In the rows, 128 means zero.
Known rows, with every way that one mark hangs from another
Z59(Z169): [127  93 160 162  65 134 146 123 105 125  96  66 138 121  90 115 127 114
  98 132 159  86 157  85 118  83]
Z123(Z971(Z324(Z180))): [129 135 127 127  88 101 103 136 107  98 140 117 125 141  90 144 194 172
 148 148 122 111  77  90 109 122]
Z389(Z59(Z169) Z324(Z971)): [ 99 101 116 159 111 191 147 120 149 134  77  90 128 131  78 131 100 159
 126 124 157 154 124 123 119 104]
Z549(Z809): [ 98 110 129 108  34  92 140 120 118 101 139 104 139 148 126 108 113 170
 126 107 107 108  84  74 104 106]
Z809(Z180 Z549): [109  67 160 228  57 125  81 152 167 143 116 161 177 111 114 164  80 119
 108  91 152 136 119 128 108  95]
Z123(Z971(Z324(Z180 Z389(Z59)))): [151 123 122 120  98 127 101 113 115 136 161 127 138 159  68 117 189 153
 149 126 154 133 106 123 127 139]
Z169(Z59): [108 100 135 212  76 145 142 161 151 106 111 134 110 152 123  66 139 135
 108 119 122 104 120 106 125  96]
Z971(Z123 Z324): [158 145 165 123 122 109 137 143  77 107 130 135 104 128 138 144 211 104
  97 140 100 101  56 119  95  91]
Z324(Z180 Z389(Z565(Z746)) Z971): [118 162 125 113 196 128 143 119 161 136 154 145 173 152 150  89  35 121
 146 126 157 160 191 164 188 140]
Z971(Z123 Z324(Z180 Z389(Z59))): [190 148 123 109 141 128 106 108  97 155 171 169 103 154 122 120 198  92
 101 108 116 150 122 167 152 109]
Z123(Z971(Z324(Z389))): [142 123 172 134  88 107 128 124 107 120 151  94 167 142  79 116 189 148
 156 151 147 103  92 108  91 144]
Z565(Z746 Z971(Z123)): [142 100  96 107 181 132 142 100 104 132  86 127 140  84 163 176  99 124
 120 115 106 115 144 102 120 105]
Z680(Z169(Z59)): [105  85 146 207  27 163 113 163 141  96  86 137 103 150 122  83 177 116
 124 120 158 126  99  92 106 126]
Z324(Z971): [116 130 138 116 131 112 148 146 139  87 103 108 133 155 136 103 101 150
 171 137 112 117  99 100 100 144]
Z123(Z971(Z324(Z180 Z389))): [147 136 139 135  92 102 106 119 116 124 156 113 148 145  87 119 184 155
 161 143 131 121 113 113 116 139]
Z565(Z746 Z971(Z123 Z324)): [137 119 133  98 194 136 151  94  83 125  87 133 129  98 148 189 147 116
  99 119 110 115 119  90 105 125]
Z389(Z565): [ 98 126 135 139 108 121 142 183 142 112 146 121 122 117 120 101 103 119
 101 150 154  91 117 121 143 105]
Z123(Z971): [131 101 119 139  71 105 110 146 119 105 128  91 158 123  91 130 148 180
 169 144 138  96  79  93 100 109]
Z324(Z180 Z389(Z565) Z971): [124 172 126 100 170 102 124 134 172 128 162 148 149 161 164  78  66 122
 169 134 130 155 176 176 175 155]
Z565(Z746 Z971(Z324)): [104 106 131 118 173 148 163  97 109 118  86 117 127 111 118 160 114 123
  97 118 132 111 154  60 105 164]
Z971(Z123 Z324(Z389)): [181 150 183 127 131 111 136 125  80 133 152 125 131 136 137 119 202  83
 112 138 111 114  98 153 105 110]
Z123(Z971(Z324(Z389(Z59)))): [140 111 143 124  89 132 124 120 113 140 158 106 157 153  55 115 198 143
 149 130 168 111  90 117 107 146]
Z565(Z746 Z971(Z324(Z180))): [111 117 109 114 177 140 141  90 105 116  90 134 109 115 131 163 104 131
  96 106 125 129 170  67 125 158]
Z971(Z324(Z389)): [142 129 185 151 103 124 148 126 113 126 148 100 131 153  98  84 156  89
 109 133 145 109 136 108 103 166]
Z549(Z809(Z180)): [ 90 105 145 135  15  83 133 106 109 117 120 133 162 148 146 135 105 183
 132  85 114 130  88  62 107 102]
Z680(Z169): [120  88 138 163  29 142 108 156 122  94  91 111 106 133 116 107 150 113
 134 128 153 121  97  79  98 140]
Z123(Z971(Z324)): [126 120 153 136  80 110 127 145 103  99 132 102 142 135  78 137 204 166
 152 153 137  91  55  83  83 124]

Rows
[135 112 127  90 137 140 132  97 136 144 125 127 103 140 115 116 150 103
 134 105 119 128 156 116 106 206]  Z565(Z971(Z324(Z389(Z59))))
[139 117 103 128 109 157 112 110 153 183 175 139 133 145  90  81  95  94
  91 100 194 145 225 177 215 107]  Z324(Z180 Z389(Z59(Z169) Z565))
[107 141 173 121 187 138 176 134 150 139 143 117 197 148 132  84  47 112
 149 139 175 128 163 151 149 143]  Z324(Z389(Z565(Z746)) Z971)
[154 168  96  90 160  86 109 133 125  95 116 160 109 148 184 135 111 153
 174 125  62 148  93 144 137  99]  Z324(Z180 Z971(Z123))
[ 78 107  89 167 112 191 131 179 172 142 139 133  99 104  93 121  84 145
  82 143 173 140 116 151 156  95]  Z389(Z59 Z324 Z565)
[165 162 130 117 128 101 108 134  84 109 139 157  83 133 147 150 202 112
 100 132  85 128  79 129 125  90]  Z971(Z123 Z324(Z180))
[128 160  97 151 145 116 103 148 140  99  98 129 101 117 184 155  94 170
 164 152  55 167 100 150 114  95]  Z389(Z324(Z180 Z971(Z123)))
[180 172 115  94 167  89 106 110 131 131 147 149 145 162 181 105 104 125
 190 118  77 167 148 181 151 131]  Z324(Z180 Z389 Z971(Z123))
[141 133 102  94 200 125 131  86  87 125  95 154 111 100 159 196 138 120
 101 111  97 135 135 100 127 124]  Z565(Z746 Z971(Z123 Z324(Z180)))
[153 123 146 101 203 135 160  81  87 151 105 130 151 104 150 168 138  94
 110 114 122 123 158 119 116 148]  Z565(Z746 Z971(Z123 Z324(Z389)))
[171 150 152 100 164 100 142 121 122 135 135 118 175 153 162 102 110 114
 188 128 100 137 120 169 116 132]  Z324(Z389 Z971(Z123))
[168 157 121  80 160  95 103  95 111 138 127 153  98 120 175 155 172 101
 147 114  63 138 147 147 117 175]  Z565(Z971(Z123 Z324(Z180 Z389)))
[163 145 145  88 155 103 128 102 106 138 123 131 114 113 163 151 181  92
 147 124  80 118 126 139  92 175]  Z565(Z971(Z123 Z324(Z389)))
[ 84 155 139 157 198 154 166 168 143 111 103 127 160  88 165 167  62 153
 116 170 142 141  92 154 136  67]  Z389(Z324(Z971(Z123)) Z565(Z746))
[ 72 134 114 151 131 137 130 172 174 120 107 115 102  68 165 161  76 147
 129 164 106 125 133 136 117 148]  Z389(Z324 Z565(Z971))
[ 75 151  87 143 138 127 100 161 182 113 116 139  85  76 181 163  71 153
 126 155  93 147 158 148 142 140]  Z389(Z324(Z180) Z565(Z971))
[128  96 145 138 103 169 149 120 149 187 166 107 162 140  69  69 107  88
  95 113 217 117 191 165 177 114]  Z324(Z389(Z59(Z169) Z565))
[182 149  80  76 172 126 101  99 142 157 153 172 132 176 147  96 103 128
 176  92 103 181 148 199 175 124]  Z324(Z180 Z389(Z59) Z971(Z123))
[146 141 132  82 150  98 126 116 104 116 103 139  93 108 164 169 187 112
 137 129  72 110  90 115  87 153]  Z565(Z971(Z123 Z324))
[135 126  69  98 147 142  96 112 177 177 177 170 106 143 128  92  82 106
 125  93 148 159 218 179 202 165]  Z324(Z180 Z389(Z59 Z565(Z971)))
[130 149 149 123 104 102 114 137 122 126 166 127 151 140  92 124 183 148
 149 152 151 116 104 135 130 141]  Z123(Z971(Z324(Z180 Z389(Z565))))
[ 73 102 100 131 128 189 135 132 169 167  99 116 108  82  96 162 104 136
  94 134 171 144 158 153 150 117]  Z389(Z59(Z169) Z324 Z565(Z971))
[122 147 126 157 138 128 134 156 134 100  91 104 126 109 170 149 101 161
 164 160  74 146  77 134  86 101]  Z389(Z324(Z971(Z123)))
[139 140 126 100 139 104 111  96 132 130 126 131  94 134 144 123 140 109
 142 112  90 136 178 119 116 206]  Z565(Z971(Z324(Z180 Z389)))
[102 164  78 134 155 115  93 158 161 124 118 155  83  63 202 183 100 148
 127 161  71 152 135 174 150 113]  Z389(Z324(Z180) Z565(Z971(Z123)))
[103 108  85 150 126 184 137 143 167 121  99 118 103 142 101 116  75 168
 140 124 130 165 101 127 116 124]  Z389(Z59 Z324(Z971))
[187 161 154 122 138 102 109 115  86 134 161 150 117 142 149 124 190  87
 112 126  91 136 123 160 136 114]  Z971(Z123 Z324(Z180 Z389))
[ 94  83  96 133 148 196 157 150 141 153 149 147 135 129  73 108  65 126
  54 114 224 114 140 121 191  76]  Z389(Z59 Z565(Z746))
[124  90 127 108 178 170 162  74 118 155 113 123 139 125  93 132 106 104
  99  94 166 132 186  93 128 177]  Z565(Z746 Z971(Z324(Z389(Z59))))
[125 134 170 131 101 108 133 143 115 126 162 105 168 133  82 120 193 140
 148 157 166  97  82 127 112 144]  Z123(Z971(Z324(Z389(Z565))))
[ 96 148 114 133 152 128 120 170 154 126 110 130 106  58 191 180 103 141
 130 167  88 131 106 164 117 119]  Z389(Z324 Z565(Z971(Z123)))
[148 122 143 137 101 146 124  94 113 156 150 126 111 168  71  90 163  86
  86 106 166 139 176 126 154 139]  Z971(Z324(Z180 Z389(Z59(Z169))))
[134 143 118 144 116 115 105 141 155 147 183 139 130 138 141  78  76 100
 120 127 144 139 196 166 184 129]  Z324(Z180 Z389(Z565))
[ 81 111 121 116 170 140 158 142 143 129 115 128 141  91 137 146  60 123
  98 137 162 100 156 109 147 131]  Z389(Z565(Z746 Z971))
